Every row comes from one small tree of marks. Brackets hold a mark, then the marks that hang from it, in alphabetical order. Every link used is in the known rows. Which tree was each row made from?
(in the rows, 128 means zero)
Known rows
[ruzu [nefub gera [nomi nufu] tuzun]]: [126 156  93 172 106 147 148 131 119 210  89 149 168 105 113 172 138 152
  98 103 143 125 178  94 101 139 138 153 103 159  97 164 104 137 154  93
 206 138 152 112  80 167  69 122  77  82  41  87 138 123  41 118 120 115
 173 154  86  84 133 137  91  91 168 203 190 106  57 107 130 142 104 187
 145 127 169 146 136  73 117 140 123  77  94 182]
[pitim tuzun]: [109 126 125 154 118 113 132 120 132 150 135 154 123 135 127 149 126 116
 131 118 140 119  99 136 120 147 138 107 144 138 143 111 129 128 133 151
 120 137 118 109 133 125 114 121 121 118 119 165 102 162 131 123 124 131
 127 120 109 131 112 149 141 117 154 113 150 110 138 134 123 108 125 113
 135 120 134 140 116 118 155 139 122 141 130 110]
[tuzun nefub pitim]: [ 97 133 136 148 129 112 144 136 118 164 135 144  97 139 133 114 158 112
 132 142 118 124 147 140 120 133 116 122 114 154 142 140 126 109 127 112
 117 101 127 136 153 100 119 101 141 133 129 138 127 171 145 123 134 123
 115  95 127 128 111 151 160 123 142  99 116 122 128 137 166 105 149 134
 163 151 119 163 159 117 153 122 146 148 147 159]
[gera nefub [nufu malos]]: [163 123  94 132 124  94 124 170 113 142 158  94 101 124 152 114 124 112
 114 145 121 108 166 104 120 113 154 134 107 141  77 106 100 134 128 141
 172 120 136 108 110 111 147 127 105 159 106 150 141 127 107 122 141  86
 152 107  89 114 119 151 137  87 159 135 133 104  91 114 133  97 124 165
 136 115 107 153 121  97 152 123 160 130 149 168]
[nefub ruzu]: [124 115 117 148 141 118 134 134 127 118 121 140 128 143 140 129 129 123
 144 142 126 110 138 133 133 136 149 141 131 137 130  96  88 136 146 110
 107 125 140 127 140 146 156 140 143 147 177 135 121  98 148 131 130 137
 129 132 139 113 110 130 130 136 104 134 124 143 103 111 112 119 115 149
 125 128 139 136 129 121 117 122 127 118 130 103]
[tefun [nefub [gera nufu] ruzu]]: [133 139 118 161 136 135 111 143 137 142  93 130 175 136 133 132 151 123
 164  85 120 108 195 114 133 140 164 162  99 151  99 107 101 174 149 103
 159 137 151 122  94 141 143 138  90 119 135 139 134 117  89  99 128 137
 177 159 126  96 104 125  96 107 127 157 159 120  50 102  92 139 104 207
 156  98 151 142 132  65 119  97 146 102 111 154]
[nefub gera ruzu tuzun]: [117 115 115 179 126 132 174 118 149 171 112 155 156 141 128 160 144 138
 116 150 133 112 162  97 117 147 142 135 141 146 132 112  74 160 160 102
 134 158 145 130 115 162 125 148  88 109 129 102 118 115 129 123 117 128
 148 137 121 111 113 127 119 124  95 184 163 125  93  99 115 114 122 168
 135 118 165 155 125  84  97 138 132 110 107 116]
[gera [nefub ruzu] [nufu nomi tuzun]]: [180 101  96 140 127  83 126 164  94 134 162  97 120 149 157  91 104  94
 133 133 112 117 161  99 133 102 189 127 107 132  47  84  70 140 160 140
 157 108 157 111 125 127 195 138 118 165 130 174 143  95  92 131 146  93
 168 115  67 107 107 152 102 101 165 153 148 126  58  88 111 100 132 199
 135 100 134 173  97  86 160 125 154 136 162 134]
[pitim malos]: [119 125 135 142 121 109 136 113 137 164 140 145 110 127 130 152 138 123
 130 131 137 102 127 128 120 127 133 122 153 146 149 116 137 117 114 143
 126 137 126 114 140 100 122 118 129 139 114 149 103 155 134 118 137 129
 103 115 127 135 124 153 141 118 144 118 133 125 109 138 128 113 105 109
 138 111 118 137 117 113 167 128 126 135 124 122]
[nomi nufu]: [143 117 118 114 131 133 119 138 109 133 136 118 125 127 134 121 126 111
 130 106 128 124 123 110 127 122 143 129 121 131 107 127 126 125 144 125
 153 118 133 112 101 128 127 136 117 117 116 135 149 104 100 133 140 106
 153 121 105  99 116 149 108 109 140 131 145 114 106 128 123 121 137 138
 132 106 130 152 126 100 134 127 139 113 125 148]
[nufu gera nomi tuzun]: [195  91 128 134 116  84 133 109 105 153 155  88 133 148 112  71  99  88
 159 105 131 147 126  95 174  74 157  69 143 118  79 130 133 124 150 151
 155 113 142  77 151  98 174 133 102 140  83 156 116 135  59 137 121 110
 136 111  56 115 139 144  83 124 186 161 166 110  90 127 135 125 150 173
 131  84 139 157  88  87 159 154 133 145 136 116]
[malos nefub]: [111 135 125 129 125 129 139 139 138 136 106 130 122 127 108 120 143 122
 129 132 130 121 163 135 134 113 136 122  93 128 118 135 127 118 121 128
 118 103 144 138 156 136 118 113 142 131 134 120 136 112 128 116 129 123
 123 127 147 119 125 128 123 114 121 110 112 154 123 134 155 129 150 141
 161 154 126 128 161 121 134 117 130 142 150 142]
[pitim malos [tuzun [nefub [nomi [nufu gera]] ruzu]]]: [119 108 113 177 130  96 156 113 111 197  97 165 111 161 117 149 144  84
 155 104 147  80 163 124 126 144 181 102 129 176 129  91 103 116 144 142
 156 130 157  96 138 101 124 118 113 140  91 202 105 160  98 108 136 119
 127 108  71  87  99 179 107  96 183 138 166 102  55 133 130  90 127 163
 195  97 156 197 114  55 196 119 137 166 117 112]
[malos [nefub [gera nufu] nomi ruzu [tuzun pitim]]]: [ 90 129  98 183 128 132 190 124 121 208 101 184 135 153 121 165 174 112
 118 106 142 105 214 107  95 136 138 139 112 182 100 123  78 159 165 108
 149 142 188 129 119 168  94 119  75  77  82 114 120 130  75 104 107 119
 173 116 105  88  95 161 102  85 126 192 175 114  55 102 139 106 133 188
 193 102 169 185 152  50 137 130 130 121 124 174]
[gera [nefub ruzu tuzun] [nufu nomi]]: [166 104 108 134 144 109 148 156 108 139 148 107 128 147 150 121 101 120
 102 152 105 125 175  79 123 111 186 137 115 137  57  92  56 147 145 142
 150 118 146 140 125 138 183 134 127 150 138 163 153  92 129 138 148  99
 174 109  94 118 127 122 101 101 144 169 143 124  56  80 111  83 131 196
 142 103 146 185 103  76 143 121 162 140 148 126]
[nomi [nufu [tuzun nefub]]]: [147 110 112 137 109 111 130 154 103 165 141 100 109 131 135 108 134  87
 131 135 126 119 125 111 136 114 137  97 104 141 110 133 130 108 162 125
 163  90 131 108 122 126 115 131 110 128  82 141 152 110  90 127 134  70
 147 130  90  85  93 178 131 104 137 111 152 115 122 129 160 115 156 149
 157 134 132 167 163  92 157 136 154 129 136 165]
[nufu malos]: [141 115 118 147 108  99 136 130 131 153 152 113 108 121 138 125 133 117
 139 152 138 110 134 124 140 115 124 108 143 148 123 116 127 129 138 123
 136 127 117  90 138 113 131 129 106 148 112 129 112 132 115 120 121 112
 116 115 120 110 118 154 148 116 131 122 130 107 127 131 144 116 108 128
 123 122 114 130 140 110 130 146 135 123 127 150]
[nefub nomi ruzu tuzun]: [117 114 119 174 126 135 177 123 123 165 109 154 143 144 135 178 135 134
 116 156 132 117 156 107 110 134 126 136 145 157 124 104  76 158 157 110
 131 153 143 133 129 173 119 136 103 108 119 116 121 100 126 117 110 131
 154 145 126 114 112 127 115 119 106 189 154 120  92  93 124 109 105 160
 146 117 171 160 144  94  99 145 124 121  98 120]
[tuzun [nefub [gera nufu] ruzu]]: [114 123  97 147 142 134 142 151 113 142  97 148 139 152 132 118 148 104
 128 118 127 103 207 127 121 144 165 137  87 154  97 120  90 140 157 109
 151 111 167 151 107 143 130 140 104 133 119 136 156 112 113 114 131 108
 153 131 106  82 103 133 106 115 109 137 142 129  78 107 134 130 141 179
 179 135 156 151 142  83 140 102 147 134 140 140]
[tefun [nefub [gera [nufu nomi]]]]: [157 141 128 130 123 136 107 134 129 149 103 106 178 125 116 114 128 124
 150  56 122 132 203 101 137 119 163 143 104 147  77 138 140 162 135 126
 181 134 141 116  91 113 134 128  80 105  81 144 144 134  56 103 127 128
 182 138 104 104 131 123  67 103 166 163 160 105  49 111 113 146 111 197
 158  80 142 145 116  58 139 104 147 122 115 168]
[tefun nefub]: [136 147 151 145 122 128 106 137 148 137 102 103 152 115 121 133 140 135
 155 117 116 134 154 123 142 126 134 146 111 132 127 123 141 148 118 116
 137 130 115 126 131 117 132 115 129 132 137 136 129 133 123  99 130 141
 146 154 149 128 125 119 122 117 135 126 130 128 107 123 121 129 112 164
 141 131 126 129 153 111 117 104 145 122 114 154]
[nomi [nufu gera [malos nefub]]]: [169 101 104 125 129 102 138 134 116 153 131  90 109 128 106  82 132  93
 157 117 139 107 166  98 165  82 162  90 101 144  88 128 126 111 149 131
 168  99 149  70 145 106 139 132 108 145  98 139 138 106  66 119 132  85
 138 105  86  71 122 163 100  90 158 128 149 111  84 143 156 113 161 178
 166 105 126 160 141  62 148 133 154 129 138 165]
[ruzu [nefub gera [nomi [nufu malos]] [tuzun pitim]]]: [121 148  93 198  89 110 163 126 114 250 131 152 139 106 127 164 159 136
 114 115 150 112 172  96  99 134 121 138 130 189 109 156 104 137 163  82
 197 141 144  68  98 143  71 116  64  88  31  92 111 165  28 116 112 113
 162 117  80  79 113 177 127  74 189 192 193  77  54 116 147 117  94 183
 144 113 149 168 144  57 136 160 135  65  93 208]
[nomi [nufu gera malos [tuzun [nefub ruzu]]]]: [182  78  98 166 112  73 140 144 100 173 151  83 102 146 137  81 134  67
 173 147 131  96 144  93 174  86 162  68 117 154  92 102  99 113 184 113
 170  88 140  57 147 111 158 143  98 164 103 155 133 101  75 124 131  69
 136 114  62  58  89 187 125 102 146 124 165 102  87 127 154  99 153 190
 156 115 139 180 147  60 157 145 166 122 137 157]
[pitim [malos [nefub gera ruzu] [nufu nomi]] tuzun]: [ 75  99 126 172 125  89 142  96 138 218 102 182 131 153  96 140 155  88
 140  79 161  84 170 133 123 132 215 106 126 173 101  87 100 144 120 158
 136 139 159  94 154 100 134 114 110 123  91 214  75 186  82  94 146 137
 115  84 104  97 113 149 120 100 182 121 170 110  42 153 140  84 124 147
 190 102 164 166 109  60 197 121 113 178 129 107]

Write each row's tree
[131  77 128 162 136  74 135 106 106 194 150 115 123 171  98  60 145  64
 164  96 131 131 157 110 170  69 191  82 111 153  59 104  89 142 150 132
 131 100 164  66 199  97 185 121 130 138 117 196  93 156  56 114 148 119
 134  77  92  90 108 141 118 114 186 122 165 112  52 144 162  89 170 196
 172 101 164 177 122  77 172 141 132 157 151 134] => [malos [nefub ruzu] [nufu gera nomi [tuzun pitim]]]
[135 134 108 202 109 109 135 134 119 205 101 138 159 132 138 147 172 109
 184  69 140 105 190 108 123 141 141 159 115 180 103 115 109 182 174  80
 183 157 159  79  90 135 120 128  60  93  85 126 108 136  29  90 104 135
 188 148  85  78  76 180  97  90 167 190 191  94  31 106 104 128 102 218
 166  75 154 182 144  40 116 117 144  89  90 188] => [tefun [nefub gera [nomi [nufu [tuzun pitim]]] ruzu]]
[174 117  82 156  91  78 138 166  91 179 161  98 107 124 159 127 131  91
 121 134 138 106 173 100 109 106 139 122 107 162  67 108 109 148 152 136
 203 136 146  83 101 128 124 123  60 137  45 147 129 137  52 105 116  75
 167 125  49  99 104 183 129  76 184 168 162  89  81 107 141 107 114 180
 144 102 124 164 130  82 157 144 150 124 133 190] => [gera [nefub nomi] [nufu malos tuzun]]
[121 130 113 189 135 107 179 141 122 179 122 143 119 141 145 162 150 140
 115 168 122 122 178 104  94 147 127 164 124 155 114 101  55 160 139 101
 137 159 146 134 134 140 142 114 116 128 136 129 114 135 134 119 121 138
 153 115 109 139 110 139 141 108 150 190 138 126  75  93 121  79 124 186
 143 124 146 187 130  99 111 130 153 133 122 146] => [gera [nefub nomi ruzu [tuzun pitim]]]
[137 142  88 185  89 122 156 132 122 226 108 137 154 101 120 169 142 142
 107 116 149 112 182  95 105 130 135 135 113 172  98 156 107 138 160  92
 210 138 144  85  88 156  71 125  62  96  27  88 130 126  32 112 111 105
 166 142  83  74 128 157 107  83 173 197 193  92  57 109 140 130  94 187
 143 124 157 149 143  59 119 154 127  74  87 196] => [ruzu [nefub gera [nomi [nufu malos]] tuzun]]
[152  97 115 122 106 100 156 140 111 172 160 106 105 137 124 111 113  94
 113 138 124 118 170  92 143  80 158  80 127 158  71 123 120 121 146 158
 151  95 139  97 153 129 127 122  94 126  70 146 141 105  85 123 130  74
 154  93 108  94 127 158 107  82 137 132 149 105  86 117 169 102 126 157
 163 101 131 167 145  61 168 150 144 145 150 172] => [gera [nufu [malos [nefub tuzun]] nomi]]
[138 134 100 159 144 117 144 156 118 130  89 126 139 133 140 136 133 139
 131 141 132 111 200 125 105 146 152 180  87 133  92  98  69 157 129 104
 148 147 160 149 113 137 158 126 129 156 150 129 133 104 117 115 125 144
 152 142 109 127 123 118 116 118 152 182 118 146  69  98 106 110 123 191
 143 137 142 153 123 116 107 103 144 138 127 123] => [gera [nefub nomi ruzu]]
[159  99  99 151  87  86 127 143 101 171 195 110  97 134 158 121 129  79
 133 132 137 106 110 109 137  93 130  82 149 158  98 110 133 127 169 144
 162 113 127  66 124 131 123 137  76 128  67 146 115 132  75 122 124  68
 141 112  83  91  88 192 146  89 141 119 169  84 124 120 146 114 110 134
 128  91 119 151 136  84 171 161 134 106 138 174] => [gera [nufu malos tuzun]]
[122 119 123 153 136 100 156 115  92 210 121 144  99 149 118 126 160  90
 148  94 136 107 183 114 125 124 135 121 123 179 123 142 132 111 129 123
 169 123 156 100 130  73 112 100 109 122  63 164 117 188  75 117 131 115
 128  89  70  97 116 184 112  92 199 141 151  95  57 146 156  97 143 165
 196  93 133 199 127  61 199 120 152 154 119 172] => [tuzun [nefub [nomi [nufu gera]]] [pitim malos]]
[116 167  95 167 112 138 130 130 123 177  72 159 173 106 112 149 147 158
 123  86 146 124 190 135 102 148 134 169  91 147 108 168 115 138 135  93
 183 138 156 121  94 149  86 121  96 108  65  92 127 146  49 111 115 148
 152 158 102 102 141 118 100 113 178 187 161 127  63 113 123 163  97 179
 142 143 158 116 127 108 120 123 105  92 106 157] => [ruzu [nefub gera nomi]]
[119 147 138 191 100 122 160 110 139 248 107 151 151 121 119 191 175 134
 141  80 138 113 192  85 104 146 125 155 144 193 131 138 131 171 136 108
 196 179 136  87  90 110  75 105  51  69  35 125 101 183  52  87 111 129
 175 126 100 107 106 177 104  69 181 197 195  78  40 120 125 102  97 186
 178  65 149 194 143  26 141 131 154 108  73 204] => [tefun [nefub gera [nomi nufu] [tuzun [pitim malos]]]]
[102 116 129 195 135  92 170 126 123 220 128 152 114 147 139 176 165 123
 110 156 131 107 169 102  94 139 152 166 134 175 109  87  57 173 122 117
 145 170 141 115 138 112 133 103 117 128 110 171  85 180 122 102 142 134
 140  95 111 134 111 141 159 102 172 172 155 106  52 114 135  51 111 173
 159 108 157 191 124  91 142 135 147 142 108 147] => [gera [nefub nomi ruzu [tuzun [pitim [malos nufu]]]]]
[103 161 119 191 106 121 151 118 145 215 134 168 142 110 121 161 155 156
 104 133 130 128 139 110 108 140 117 140 134 154 139 155 103 126 139  91
 149 133 130 108 135 140  95 117 112  99  90  96 108 178  97 124 127 134
 138 126 119 125 122 137 147 104 162 154 170 111  92 115 139 118 108 165
 123 143 143 140 133 102 133 147 125  81 119 170] => [ruzu [nefub gera [tuzun pitim]]]
[107 129 133 168 117 128 178 110 117 200 139 161 122 134 129 175 149 132
 108 136 135 137 137 107  98 136  96 130 158 167 140 139 115 148 139 118
 139 162 131 114 129 137  89 110  88  81  75 113 104 168 105 118 106 132
 150 108 111 138 117 152 134 109 146 180 160  94 110 118 141 102 118 137
 145  99 147 179 139  96 128 160 129 125 103 161] => [nefub nomi [tuzun pitim]]
[116 136 152 189 121 114 144 128 157 180 133 133 138 135 135 158 158 138
 153 152 107 123 138 103 135 131 125 140 147 158 149  96  93 160 144  92
 107 139 112 111 165 132 146 119 135 125 169 136 102 141 153 105 131 142
 152 134 160 134  91 138 152 111 114 137 148 119  94 101 122  87 101 178
 143 117 140 171 157  83 114 125 153 106 113 153] => [tefun [nefub ruzu [tuzun pitim]]]
[181  82 128 130 134  81 113 122 101 161 148  69 142 144 108  61 111  87
 140 101 126 153 149  89 157  74 194 101  98 121  38 120 104 152 121 158
 183 126 139  84 142  80 181 124 114 149  77 202 120 160  51 119 151 104
 145  95  57 117 147 115 102 120 217 148 163 104  64 140 146  93 169 193
 141  99 156 161  89 102 158 137 147 166 133 131] => [malos [nufu [gera nefub] nomi tuzun]]
[125  88 148 146 131  81 119  75 118 197 147 140 128 154  95 119 121  83
 142  70 151 118 115 107 151 110 202  83 160 157 103  99 133 138 110 186
 147 144 126  65 155  66 146 115 117 128  71 243  69 219  77 112 153 133
 108  71  73 118 137 140 115 111 224 117 177  74  65 163 133  75 129 129
 161  68 154 168  66  80 213 143 118 182 115  98] => [pitim [malos [nufu gera nomi]] tuzun]
[161 104  96 143 156 129 137 123  93 137  96 126 147 153 124 121 128 104
 162  86 141 113 175 107 138 122 168 138 112 146  83 108  86 146 167 112
 164 136 172 103 101 137 153 145 108 127 118 143 141  86  60 127 127 130
 166 135  75  77 117 138  70 113 152 190 160 113  42 113  99 127 134 195
 157  84 166 170 101  72 120 118 134 116 103 121] => [nefub [nomi [nufu gera]] ruzu]
[157  87 100 169  86  51 151 141 121 177 159 102  94 138 133  88 127  80
 163 162 138  97 163 119 166  76 161  71 126 151  85  94 106 117 168 125
 126  90 144  67 188 127 166 128 107 166 114 141 106  94  87 113 117  94
 121 109 105  86  98 181 129 104 134 126 142 129  90 113 166 109 118 169
 151 124 123 157 160  74 153 151 139 139 159 139] => [nufu [malos [nefub ruzu]] nomi tuzun]
[119 110  92 203 113 109 191 116 107 230 147 173 132 155 150 179 165 104
 122 120 151  95 187  92  96 141 127 131 158 206 105 106  74 178 182 102
 170 172 165  81  94 154 104 136  33  83  59 117  97 154  59 112  97 115
 175 102  82  86  85 182 124  84 142 211 200  68  50  97 127  96  93 186
 159  61 162 193 128  30 134 162 136  96  99 179] => [nefub [gera [nufu malos]] nomi ruzu [tuzun pitim]]
[142 101 126 158 160 121 144 121 115 169 102 106 162 152 109 125 139 121
 118 123 129 139 180  89 133 113 183 142  97 139  67 103  59 183 124 129
 172 156 146 118 130 126 157 129 113 130 106 176 121 143  89 111 145 126
 154 117  88 113 142  91 110 124 169 188 162 109  50 122 134  81 151 203
 158 114 187 168 109  99 114 124 145 149 101 127] => [malos [nufu [gera [nefub nomi ruzu tuzun]]]]
[ 88 129 140 157 120  94 151 122 124 197 143 159  80 141 131 134 167 106
 135 145 124 103 147 137 121 133 119 122 141 170 164 131 132 103 113 120
 115 112 128 125 163  80 115  93 142 143 118 155 101 199 151 114 137 125
  94  87 130 131 108 170 168 110 155  94 121 119 117 145 164  89 130 121
 171 132 108 166 151 104 193 123 146 155 143 155] => [tuzun nefub [pitim malos]]
[ 61 116 120 191 134 102 161 109 112 238  90 188 123 163 120 156 199  94
 140  95 152  91 209 141  99 154 157 158 116 201 117 121  91 164 132  99
 158 157 166 116 119 101 107 105  91 109  75 169  88 207  78  90 132 145
 122  89 105  92 102 160 143 113 173 152 159 100  44 143 158  91 120 165
 204 111 163 178 140  68 169 115 132 153 107 157] => [tuzun [nefub gera nomi ruzu] [pitim [malos nufu]]]
[107 127 112 156 136 128 154 147 112 143  73 142 131 150 128 136 145 117
 137 138 131 108 199 147 125 143 143 139  93 154 115 126  92 133 144 100
 134 114 155 159 131 148 128 121 130 143 129 129 145 105 128 111 122 130
 139 146 127  99 116 125 116 131 115 152 116 143  90 107 143 128 129 169
 178 156 156 153 165 110 122 108 135 148 123 129] => [tuzun [nefub nomi ruzu]]
[107 117  88 187 122 103 166 141  92 213 103 155 114 147 139 129 177  92
 155 110 145  89 219 126 109 146 139 143 107 197 104 127  90 146 170  76
 171 130 169  99 105 123 110 123  70 118  81 122 123 141  59 103 107 112
 156 100  82  64  85 188 122  94 156 171 156  96  52 125 149 110 128 189
 183 111 143 191 156  47 140 120 154 119 118 185] => [tuzun [nefub gera [nomi [nufu malos]] ruzu] pitim]
[ 79 129 111 198 114  99 171 114 130 217  79 197 125 150 119 180 167 106
 143 108 164  71 191 142 102 173 162 124 127 182 150 100 102 135 134 126
 146 154 159 121 124 119  96 113  85 124  83 170  86 186 106  93 113 142
 119 120  89 103 100 170 126 107 163 156 161 109  69 125 131 104 109 151
 194 120 155 174 126  69 179 117 126 161 113 113] => [pitim malos [tuzun [nefub gera nomi ruzu]]]
[127 118 100 200  73  74 173 134 110 239 143 138 102 132 141 134 175  85
 150 136 154 103 178 123 115 123  97  94 127 191 123 141 135 135 169  99
 176 137 142  70 128 110  87 111  41 112  25 112  92 194  47  94  88  98
 132 104  68  89  88 208 156  95 172 157 169  82 104 135 182 115 123 162
 167 119 123 176 169  70 153 157 144 132 121 202] => [nufu malos [tuzun [nefub gera nomi] pitim]]
[ 91 139 128 169 114 125 183 118 151 206 116 163 125 129 102 147 168 133
 111 136 135 124 175 106 106 131 112 118 120 153 136 147 111 137 132 113
 134 138 149 124 148 135  91 110  93  85  92  96 110 160 106 111 113 120
 139 106 127 122 117 153 131  97 133 152 155 125 113 129 165 105 153 158
 169 131 143 163 161  84 134 140 138 132 136 167] => [malos [nefub gera [tuzun pitim]]]
[125 123 142 169 122  85 130  91 124 233 160 137 125 130  99 128 133 123
 118 115 127 137 120  94 143  91 170 111 151 164 106 138 106 122 119 133
 150 116 123  70 178  88 132  99 145 133  80 178  86 204  85 127 159 127
 115  82 102 124 142 129 139 105 211 133 176  91  47 139 152  83 108 165
 139 110 153 160 100  90 187 156 126 118 119 151] => [ruzu [nefub [tuzun [pitim [malos [nufu gera nomi]]]]]]
[123  97 127 137 112 104 132 121 101 193 122 106 146 144 108  91 136  81
 123  91 136 142 164 121 138 102 174  96  95 150  61 141 131 151 138 138
 176 110 136 109 128 109 128 122  86 110  46 176 126 162  49 106 134  95
 141 106  85  92 127 134 116 126 171 134 168  99  90 141 179 114 157 165
 169 127 169 158 136  93 158 140 135 164 128 154] => [malos [nufu nomi [tuzun [nefub gera]]]]
[144 125 121 190 110 118 143 144 149 190 120 120 160 131 139 162 151 124
 146 129 125 104 189  82 136 127 155 130 130 172 108  99  94 179 161 103
 165 147 129  93 114 147 127 141  66 115 109 127 120 120  95  92 118 111
 174 149 128  92  95 144 118  91 115 166 178  99  62  94 116 110  87 206
 151  94 151 162 152  38 112 126 158  94  98 174] => [tefun [nefub [gera [nufu malos]] ruzu tuzun]]
[103 116 122 195  97  67 155 119 135 211 168 163  82 148 142 137 169  88
 159 153 138  85 117 130 131 114 128 100 154 166 153  95 107 116 148 118
 103 115 145  83 187 110 136 110 125 142 129 151  69 163 120 113 130 116
 102  99 121 119  72 206 172 100 148 103 147 131 106 128 147  89 120 133
 157 115 117 169 148  96 183 146 130 128 151 144] => [nufu [tuzun [pitim [malos [nefub ruzu]]]]]
[131 103 115 197 112  67 164 102 119 216 145 155 103 158 116 124 168  80
 178 118 147  95 151 114 145 100 138  96 148 166 129 107 110 122 151 120
 136 131 168  63 178 100 143 112 108 134  92 156  68 175  73 109 119 129
 117 104  77 109  91 189 128 102 182 155 168 118  66 131 141  99 133 174
 175  88 141 183 122  71 183 146 129 138 130 141] => [nufu gera [tuzun [pitim [malos [nefub nomi ruzu]]]]]
[131 109 135 157 151 110 147 112 110 195 128 112 139 145 104 124 145 114
 113 107 129 154 160  85 119 112 153 138 111 149  77 128  91 174 112 131
 176 163 137 102 129  97 134 110 103 112  73 177 104 195  74 107 140 126
 154  91  80 130 144 108 123 112 206 175 167  91  65 140 147  76 162 185
 158 102 166 182 109  97 136 140 147 150 106 157] => [malos [nufu [gera [nefub nomi [tuzun pitim]]]]]
